Every row comes from one small tree of marks. Brackets hold a mark, then the marks that hang from it, in the order of their numbers. Every link used is in the known rows. Which tree was each row made from?
(in the rows, 128 means zero)
Known rows
[K890 K380]: [150 113 136 157 103  86 110 123  82 144  73  99 191 130 159  73 103 129
 164 170 107 152 163]
[K971 [K380 [K243 [K267 K435]]]]: [163 123  63 170 130 111  93 104  95 146 116 136 133 125 115 130  93 155
  88 153 170 144 155]
[K3 [K882 K267 K798]]: [182 160 125 102 159 100 139 150 117 129 105 142 160 152 158  58 132 110
 121 115 112 143 151]
[K3 [K243 [K971 K380]] [K882 [K267 K435]]]: [169 114  96 133 150  99 199 114 138 156 156 181  87 128  94 135  99 128
 150 142 176 145 148]
[K798 [K882 [K267 K3 K435 K890]]]: [144 155  49 113 147  73 105 135 106  84 141 145 134 179 127  99 150 124
 127 131 150  88 136]
[K243 K971]: [133  97 141 144 122 142 123 107  97 117  74 167 117 146 136 110  85 139
 145 179  96 167 147]
[K890 [K380 K3]]: [138 113 136 140 103  78 115 136  68 120  76  86 180 128 163  89 133 130
 187 167  95 175 149]
[K890 [K380 K243]]: [170 126 112 155  83  93  79 112  87 162  82  86 199 101 155  91 105 139
 144 185  96 169 159]
[K243 [K267 K3] [K971 K380]]: [142 125 122 138 120 129 116  83  67  87  87 167  78 127  98 151 129 133
  87 158 145 138 146]
[K243 [K267 K890]]: [138 127  91 134 134 102 123 121  91  84  88 184 126 172 129  85  94 130
  96 162  90 126 142]
[K882 [K267 [K3 [K243 K971]] K435 K890] K798]: [154 140  78  80 105  80 145 114 111  76 117 201  94 162 117 145 138 115
 119 114 141 119 152]
[K267 [K3 K243 [K882 K798]] K435 K890]: [143 125  58  97  72  77 183 112 107  93 121 149  93 163 139 103 111 123
 168  89 140 111 130]
[K267 [K3 K243] K435 [K890 K380]]: [126 114  69 133  54  46 150 107  83 108 112 125 134 147 131 118 102 133
 182 140 134 113 154]
[K380 K3 [K243 [K267 K435 K890] K971]]: [119 113  46 116 118 125 115 117 110  74 110 178  79 123 113 166 124 162
 114 190 111 175 109]
[K267 K435 [K890 [K380 K3 K243]]]: [122 124  56 131  79  75 100 138  92 112 108 100 176 109 156 113 134 144
 193 174 118 172 138]
[K3 [K243 [K267 K890]]]: [163 116  82 125 118  84 148 102  95 108  98 193 110 180 112 103  82 130
  98 149  89 125 144]
[K3 K882]: [143 117 116 146 129 118 156 121 104 134 100 130 123 149 148  64  87 137
 163 149  98 148 135]
[K882 [K267 K435 K890] K798]: [149 150  86 107 148  78 118 157 115  92 116 182 165 181 158  74 124 113
 129 115 146 120 168]
[K267 [K3 [K882 K798]] K435 K890]: [118 138  64 101  90  99 158 131 102  70 114 138 105 156 153  84 126 124
 169 103 144 112 128]
[K971 [K380 [K3 K243 K882]]]: [164 106 110 133 116  84 182 109  94 152 117 123 115 138 126 103 115 117
 185 121 132 178 138]
[K243 [K267 K435] [K971 [K380 [K3 [K882 K798]]]]]: [139 101  91 103 142 136 167 141 104  96 104 142  74 114 115 148 150 132
 130 126 184 170 111]
[K798 [K267 [K3 K243] K890] K882]: [179 114  85  88 135  66 141  98  86 118 100 117 158 161 124 110 133 116
  89 144 111  95 134]
[K798 [K267 K3] K882]: [174 121 116 112 156  94 106 104  77 125  84  76 171 145 141 101 143 135
  89 155 116 108 138]

Write each row's tree
[168 132  56 102 101  94 124 151 105 130 102  55 150  82 143 126 161 153
 138 142 132 172 107]
[K890 [K380 [K3 [K882 K798]] [K243 [K267 K435]]]]
[165 106 121 145 110  78 141  97  74 146  96 134 140 155 131 112 108 116
 163 128 130 177 159]
[K971 [K380 [K3 K243]]]
[171 106  80  93 105  63 182 148 103 131 104  76 129 118 128 128 141 142
 153 122 133 155 114]
[K890 [K380 [K3 [K243 [K267 K435]] [K882 K798]]]]
[169 128  80 139 182  90 103 147 123 145 131 126 160 171 131  92 122 139
 122 144 153 115 147]
[K798 [K882 [K267 K435]]]
[164 140  70 127 129 120 128 116  98 120 108 106 106 116 127 117 132 159
 112 164  78 180 106]
[K380 [K3 K882] [K243 K267]]
[172 139  88 143 131 108  76  99  73 128  99 124 144 122 122 133 139 136
  91 156 122 179 145]
[K971 [K380 K3 [K243 K267]]]
[139 111  73 143  87  84 188  91 106 128 137 115  72 150 121 117  82 157
 179 123 129 126 129]
[K267 [K3 K243 K882] K435]
[162  91  90 132 182  98 122 135 108 150 104  89 180 150 143  99 108 151
 111 163 150 113 140]
[K798 [K267 K435] K882]
[178 127 102  80 100 127 125 142 102 120  75  90 132  66 131 145 177 137
 116 171  97 197 100]
[K890 [K380 [K3 [K882 K798]] [K243 K267 K971]]]
[113 109  87 150  94  73 134 146  96 110 103 133 172 142 153  79  94 134
 187 165 134 128 156]
[K267 K435 [K890 K380]]
[116 135  61 129  90  65 123 122  77  71 104 130 123 136 123 118 126 145
 129 157 137  99 139]
[K243 [K267 K3 K435 [K890 K380]]]
[150 129  48 144 135 108 135 117 105 132 137 107 103 101 114 136 131 158
 129 145 161 171 115]
[K971 [K380 [K3 K882] [K243 [K267 K435]]]]
[158 127 106 135  85  87  80 124  77 141  82  70 190  96 162 106 140 141
 165 178  90 192 146]
[K890 [K380 K3 K243]]
[134 104 126 130 131 135 166 120  97 117 100 145  99 112 123 117 134 121
 184 158 136 193 123]
[K243 [K971 [K380 [K3 K882]]]]
[133 154  19 121  98 106 138 104 111  84 140 143  77 123 114 125 115 160
 111 151 121 116 111]
[K380 [K243 [K267 [K3 K882] K435 K890]]]
[124 100  84 132 149 130 174 127 107 100 125 153  58 116 101 152 131 151
 148 156 169 171 104]
[K243 [K267 K435] [K971 [K380 [K3 K882]]]]
[142 169  83  90 100  45 103 154  90  75 108 127 179 142 159  92 165 108
 142 114 153 102 168]
[K882 [K267 K3 K435 [K890 K380]] K798]
[167 108  79  83 136  74 208 132 127 125 112 141 153 144 144  87  99 126
 129 117 135 118 138]
[K3 K243 [K882 [K798 [K267 K435 K890]]]]
[155 105 129 146 147 138 119 101  87 116  82 184 103 136 104 132 107 129
  82 172 140 154 149]
[K243 K267 [K971 K380]]
